Each row was made from one small tree. The marks that hang from a mark follow it in brackets, in alphabetical order. Every link used is in the known rows. Write each row's tree.
Known rows
P{M Y{F Z{E}}}: [  4  18  -4  21  23  27 -19   5   9  12  -8 -16 -32  46   3 -48  16 -29
  -6  -2 -30 -19 -20   1  17  -7 -35  19  -9  30  -6  -7  -9   6  -4 -20
  14  -4  -8]
C{Y{F Z{E}}}: [ -3  28 -11  21  20  32 -28  -4  -5  20  21   2 -21  19 -17 -41  26 -24
 -18   7 -20 -17  -7   6   6 -12 -28  28   9  29  -4 -14   5   7  -6  18
  20  -6   1]
R{L N{F{Y}}}: [-12  60 -62  32  35  -3   9 -10  14 -26  -6 -35 -19   1 -34 -28  14 -40
 -22   7 -33 -44   7  11  -4   0  -2  25  44  37  40   9  93  -8 -43 -11
  41 -31  14]
W{M{P{Y{C}}}}: [  0  43 -34   8  19  27 -11 -26  24   3 -24 -18 -41  24  16 -60  22 -26
 -19  -5 -40 -12 -17  17  17  10 -25  18 -21  42  19   2 -15 -12  -7 -16
  15   4 -14]
F{N Y{C}}: [  1  30 -41  33  24  37  -4 -14   1   1  25 -14 -14  31 -31 -45  31 -22
 -12   0 -15 -31  -3  -4   1  -2 -33  19   3  39  15  -9  40   3 -16   4
  27  -9 -17]
C{Y{F{N} Z{E}}}: [ -1  26 -11  23  18  33 -26  -3  -8  19  25   4 -16  18 -21 -39  28 -23
 -14   6 -15 -19  -9   1   6 -12 -29  25   6  30  -1 -11   4   7  -4  18
  17  -6   0]
M{P{Y} W}: [  1  45 -29  11  21  33 -10 -23  21  10 -32 -17 -39  15  14 -69  22 -28
 -20 -11 -43  -4 -16  19  19  11 -25  17 -32  44  21  10 -24 -13 -16 -36
  19  12  -7]
Z{E Y{C}}: [ -2  42 -26  24  22  23 -15  15  17  26   9 -12 -30   1 -13 -44  28  -2
 -13  14 -29  -4  -8  19   2   0 -36  17 -11  31   2  -2 -17  15  -7  32
  21  -1  -7]
C{Y{F{N} Z}}: [ -1  27 -12  23  24  34 -26 -12  -6  15  22   2 -17  28 -19 -42  30 -28
 -15   5 -17 -18  -8  -3   7  -8 -26  25   6  36   2 -15   8   3  -8  12
  19  -7  -5]
W{M}: [  1  56 -43  17  28  24  -3 -15  17 -11 -15 -20 -37  -2   5 -58  23 -27
 -23   7 -41 -15  -2  18  12  15 -19  19  -9  36  22  -3   3 -12 -20 -24
  30   5 -10]
Z{E Y}: [ -1  51 -35  28  24  22  -8  21  16  16   1 -12 -30 -23 -14 -48  26  -8
 -18  16 -35  -7  -1  21   6   4 -28  16 -10  29   5   1  -9  12 -20  14
  27   4  -2]
M{P{Y{C Z{E}}} W}: [  0  35  -9   9  15  37 -21 -18  19  25 -22 -11 -40  27  10 -61  19 -20
 -15  -9 -31  -5 -22  19  15   1 -31  19 -25  41   8   9 -37  -4  -1 -12
   8   7  -5]
N{F{Y{C Z{E}}}}: [ -9  37 -46  21  32  27 -10  -3   3 -17  18 -29 -28  28 -35 -43  22 -30
 -13  12 -21 -35   5   0  -4  -4 -37  26   3  33  17 -13  61   8 -20  32
  32 -11   1]
W{M{P{Y{C Z}}}}: [  0  42 -25   8  19  30 -14 -24  23   8 -22 -14 -42  24  13 -58  19 -26
 -18  -2 -36 -13 -17  16  17   8 -24  20 -16  41  13   2 -18  -8  -4 -11
  13   3 -13]
F{N Y{Z}}: [  2  35 -32  37  25  42  -5  -2  -2   0  21  -7 -18   8 -37 -42  25 -27
 -15   7 -16 -37   5  -3   6  -3 -23  20  16  36   6  -6  43   7 -22  -3
  28  -7  -9]
R{N{F{Y}}}: [ -9  56 -65  27  38  13   4 -10  11 -30   4 -36 -23   4 -28 -40  20 -38
 -18   7 -31 -40   7   8   5   5 -16  24  21  34  34   0  79  -4 -41   0
  41 -22   8]
P{M{W} Y{C}}: [  5  22 -19  17  27  25 -14 -12  20  14 -21 -28 -36  51  10 -58  19 -31
  -4 -16 -38 -12 -26   7  11   7 -45  16 -24  38  15  -2 -17  -2  -3 -34
  20  -1 -16]
Y{C F}: [ -2  30 -16  18  28  30 -21 -23   2   5  20 -16 -24  72   1 -50  32 -14
 -13   9 -25  -6 -12  -1   6  -1 -30  23 -14  41   4 -19  -1  -6  -6  16
  19  -6 -18]
E{Z{Y{C F}}}: [  1  41 -26  18  26  22 -14  12   8  23   8 -22 -24  44  -3 -48  31  -5
 -22   7 -29  -6 -13  10   4   1 -36  18 -17  37   8 -11 -20  14 -13  25
  27   1  -8]
N{F{Y{C Z}}}: [ -9  37 -46  21  36  28 -10  -9   4 -19  16 -31 -29  34 -34 -44  23 -33
 -13  11 -23 -35   6  -2  -3  -1 -36  26   3  37  19 -15  63   6 -22  29
  34 -11  -2]
M{P}: [ -1  57 -42  27  28  24  -9 -19  14  -3 -11  -8 -35   0   3 -59  23 -29
 -25  13 -49 -10   2  16  20  10 -20  20 -16  44  16   5   6 -11 -26 -17
  24   6 -11]
E{Z{Y{F}}}: [  2  48 -32  21  27  21  -9  17   7  16   2 -22 -24  27  -4 -51  31  -9
 -25   8 -33  -7  -7  11   7   4 -31  17 -15  36  10  -9 -14  12 -22  12
  31   5  -5]
L{R{N{F{Y{Z{E}}}}}}: [  0  51 -46  40  30  -1  -2  -2  10 -22   1 -25 -25  -2 -32 -31  16 -41
 -19  14 -32 -36   9  13   9   4   4  23  35  38  28   5  63  -4 -33 -22
  31 -21  13]
P{M{W} Y{C F Z{E}}}: [  2   8  13   8  17  33 -27  -3  13  28  -8 -18 -37  66  10 -51  18 -19
   0 -12 -22  -9 -35   3  11  -7 -46  20 -23  31  -7  -4 -33   6  11 -20
   5  -5 -10]
Z{E Y{C F{N}}}: [ -2  32 -13  18  16  27 -16  10   9  26  20  -9 -24  23 -11 -43  34   4
  -7  12 -17   0 -18   6   2  -5 -39  15 -24  32  -2  -3 -24  13  -1  29
   9  -3  -9]

Which tree is each row?
[-12  58 -53  32  34   0   5  -8  13 -22  -4 -32 -20   2 -36 -25  12 -40
 -21   9 -30 -46   7  11  -4  -3   0  26  50  36  34   9  91  -5 -40  -5
  39 -33  16]  R{L N{F{Y{Z}}}}
[ -3  35 -16  15  31  30 -19  -7  15  22  10 -15 -32  45  -4 -49  35  -5
 -11  10 -28   4 -13   4   4   5 -31  19 -19  42   0 -12 -14   5 -10  20
  19  -5 -17]  Z{Y{C F}}
[ -1  37 -18   4  13  30 -17 -20  20  11 -17 -12 -41  29  15 -57  20 -20
 -17  -3 -31 -11 -22  15  16   2 -27  20 -21  37   9   2 -24  -7   1  -8
   7   2 -10]  W{M{P{Y{C F Z{E}}}}}
[ -2  24   8  18  28  38 -32 -16  -1  17  25  -6 -28  73  -7 -42  27 -13
 -11  15 -15  -9 -11  -4   6  -9 -26  27   2  40 -14 -21  -8   4   4  31
  12 -10 -14]  Y{C F Z}
[  3  20 -23  21  27  31 -18 -19   8   6   0 -26 -18  82   1 -52  28 -24
 -12 -10 -24 -15 -16  -2  10  -3 -26  19  -6  42   8 -22  -6  -3  -4  20
  23  -3 -17]  P{Y{C F}}
[  0  28 -16  22  25  30 -17 -24  -2   3  26 -13 -17  70  -5 -47  35 -14
  -8   8 -16  -7 -15 -10   6  -2 -32  19 -19  44   8 -15  -2  -6  -3  14
  13  -6 -19]  Y{C F{N}}
[ -2  29 -23  29  23  41 -18   0   3  17  23 -10 -27  25 -30 -40  21 -17
 -17   7 -18 -33   1  10   0 -11 -30  27  21  29  -6 -12  32  14 -10  23
  28 -10  -7]  F{Y{C Z{E}}}
[ -1  21  10  23  15  36 -28  -5  -7  19  35  -1 -19  57 -15 -36  28  -6
  -6  17  -3 -12 -16  -7   5 -17 -33  22  -4  34 -13 -12 -16   9  11  36
   1  -9  -9]  Y{C F{N} Z{E}}
[  1  26 -24  34  24  43 -13  -9  -1   9  29  -8 -18  32 -36 -39  27 -21
 -11   4  -9 -34  -3  -6   1  -7 -31  21  14  38   3 -10  35  10  -9  16
  22 -12 -14]  F{N Y{C Z}}
[  0  25 -23  34  17  42 -13   0  -3  13  32  -5 -16  22 -38 -37  25 -17
 -10   6  -6 -35  -4  -2   0 -12 -34  21  14  32   0  -7  31  14  -6  21
  19 -11  -9]  F{N Y{C Z{E}}}
[ -2  29 -12  21  27  34 -28 -12  -3  17  17   1 -23  30 -15 -44  28 -28
 -18   5 -23 -17  -6   2   7  -7 -25  28  10  34  -1 -17   9   3  -9  14
  24  -7  -4]  C{Y{F Z}}
[  1  48 -38  10  20  26  -7 -22  24  -1 -28 -17 -41  12  15 -62  21 -29
 -21  -4 -43 -13 -13  18  19  12 -21  18 -20  40  21   4 -11 -13 -13 -25
  19   6 -11]  W{M{P{Y}}}
[  1  42 -17  11  21  37 -16 -19  19  16 -30 -12 -41  16  10 -64  19 -27
 -19  -8 -38  -6 -16  18  19   7 -23  19 -24  43  12   9 -28  -8 -12 -28
  15   9  -5]  M{P{Y{Z}} W}
[  0  22   9  22  24  39 -28 -17  -5  15  30  -3 -21  71 -12 -39  30 -12
  -6  15  -7 -10 -15 -13   6 -10 -29  22  -3  42  -9 -17 -10   4   6  29
   6 -10 -15]  Y{C F{N} Z}
[  1  58 -54  41  36  -7   1 -11  13 -32  -6 -30 -25   2 -24 -36  19 -45
 -19  14 -41 -29  11  12  12  12   6  20  27  44  38   3  58 -13 -38 -30
  34 -17   8]  L{R{N{F}}}
[  0  42 -23   6  18  31 -13 -22  21   4 -23 -13 -42  23  16 -60  21 -26
 -19  -3 -36 -12 -17  14  20   8 -21  20 -20  40  12   1 -17 -11  -8 -22
  12   4 -11]  W{M{P{Y{F Z}}}}
[ -1  35  -8  32  24  31 -27   2   3  18  19  -5 -28  25 -18 -37  19 -15
 -14  20 -20 -18  -2  11   4 -10 -29  24  14  33  -8 -11  -7  13   2  41
  18  -6  -6]  Y{C Z{E}}
[  2  47 -34  24  28  20 -11  15  11  22   3 -23 -24  27  -7 -48  29  -9
 -23   8 -33 -10  -7  14   3   4 -35  17 -10  38  13  -9 -16  16 -16  26
  32   2  -8]  E{Z{Y{C}}}
[ -2  43 -22  19  20  25 -12  17  11  19   8 -11 -29   0  -8 -48  30  -2
 -15  14 -29  -1  -8  15   7   0 -29  17 -19  29  -1  -2 -15   9 -15  13
  20   2  -3]  Z{E Y{F}}
[  2  40 -25  20  24  22 -12  12   6  22  11 -21 -20  44  -6 -47  33  -4
 -19   6 -25  -6 -14   5   4   1 -37  15 -19  38  10 -10 -21  15 -12  24
  24   1  -9]  E{Z{Y{C F{N}}}}
[  1  36 -19  19  22  33 -19 -19  13   9 -14  -9 -32  39   6 -56  22 -28
 -19   1 -36 -12 -11   7  22  -1 -20  20 -12  44   3  -2  -9  -5 -13  -4
  14   2 -11]  M{P{Y{F Z}}}
[ -3  23  10  19  19  36 -32  -5  -3  22  29  -3 -27  59  -9 -38  25  -6
 -11  18 -11 -11 -13   1   4 -16 -31  26   1  32 -17 -16 -15   9   8  38
   7  -8  -7]  Y{C F Z{E}}
[  1  43 -32   7  16  28  -7 -25  20  -1 -22 -15 -37  23  16 -61  24 -26
 -17  -5 -36 -12 -19  11  19  10 -23  17 -27  42  20   4 -15 -15 -10 -27
  12   5 -13]  W{M{P{Y{F{N}}}}}
[-13  55 -57  30  34  -3   5 -13  14 -21  -2 -35 -19  14 -33 -26  15 -37
 -20   6 -30 -43   3  11  -6  -2  -5  25  43  38  39   8  89  -6 -37  -3
  38 -34  12]  R{L N{F{Y{C}}}}
[  0  39 -28   4  17  29 -13 -28  23   4 -21 -17 -40  36  19 -61  23 -23
 -18  -6 -36 -10 -21  13  17   8 -26  19 -25  41  16   1 -19 -13  -5 -17
  12   3 -14]  W{M{P{Y{C F}}}}
[-11  66 -60  34  37  -9   8 -11  14 -30 -11 -35 -19  -2 -27 -28  14 -42
 -22  13 -38 -37   8  12  -1   4   1  23  39  39  43  10  78 -11 -42  -9
  39 -27  15]  R{L N{F}}
[  1  35 -32  37  19  40  -5   6  -4   3  24  -5 -17  -2 -39 -40  24 -22
 -15   9 -13 -37   4   1   5  -8 -26  20  15  30   4  -3  39  11 -18   2
  26  -6  -5]  F{N Y{Z{E}}}
[  5  16   4  14  16  32 -16   3   9  17 -12 -15 -32  40   4 -53  18 -25
  -1 -10 -23 -13 -29  -1  16  -4 -40  16 -25  31   0   2 -25   3   0 -39
   7  -1  -6]  P{M{W} Y{F{N} Z{E}}}
[  0  35  -7   5  14  38 -19 -17  15  20 -23  -9 -39  25  14 -64  21 -20
 -17  -8 -31  -3 -22  16  19   1 -26  19 -30  39   6   9 -35  -7  -6 -26
   8   9  -3]  M{P{Y{F Z{E}}} W}
[  1  39 -31  19  23  29 -13 -23  14   3 -16 -14 -30  39  10 -60  25 -29
 -20  -3 -40 -10 -12   8  22   3 -21  18 -20  45  11  -2  -5 -10 -17 -11
  17   4 -13]  M{P{Y{F}}}
[ -1  36 -24  29  24  29 -24   1   0  17  14   1 -22  -4 -23 -41  23 -30
 -21   8 -27 -23   1  13   5  -8 -27  26  18  29   3 -10  11  10 -10  20
  28  -3   2]  C{Y{Z{E}}}
[  2  36  -4  27  27  37 -18  -8  -7   1  19  -3 -21  36 -14 -44  28 -20
 -13  19 -17 -14  -4  -9  13  -4 -17  21  -1  39  -4 -12   2  -1 -12   4
  15  -3  -9]  Y{F{N} Z}
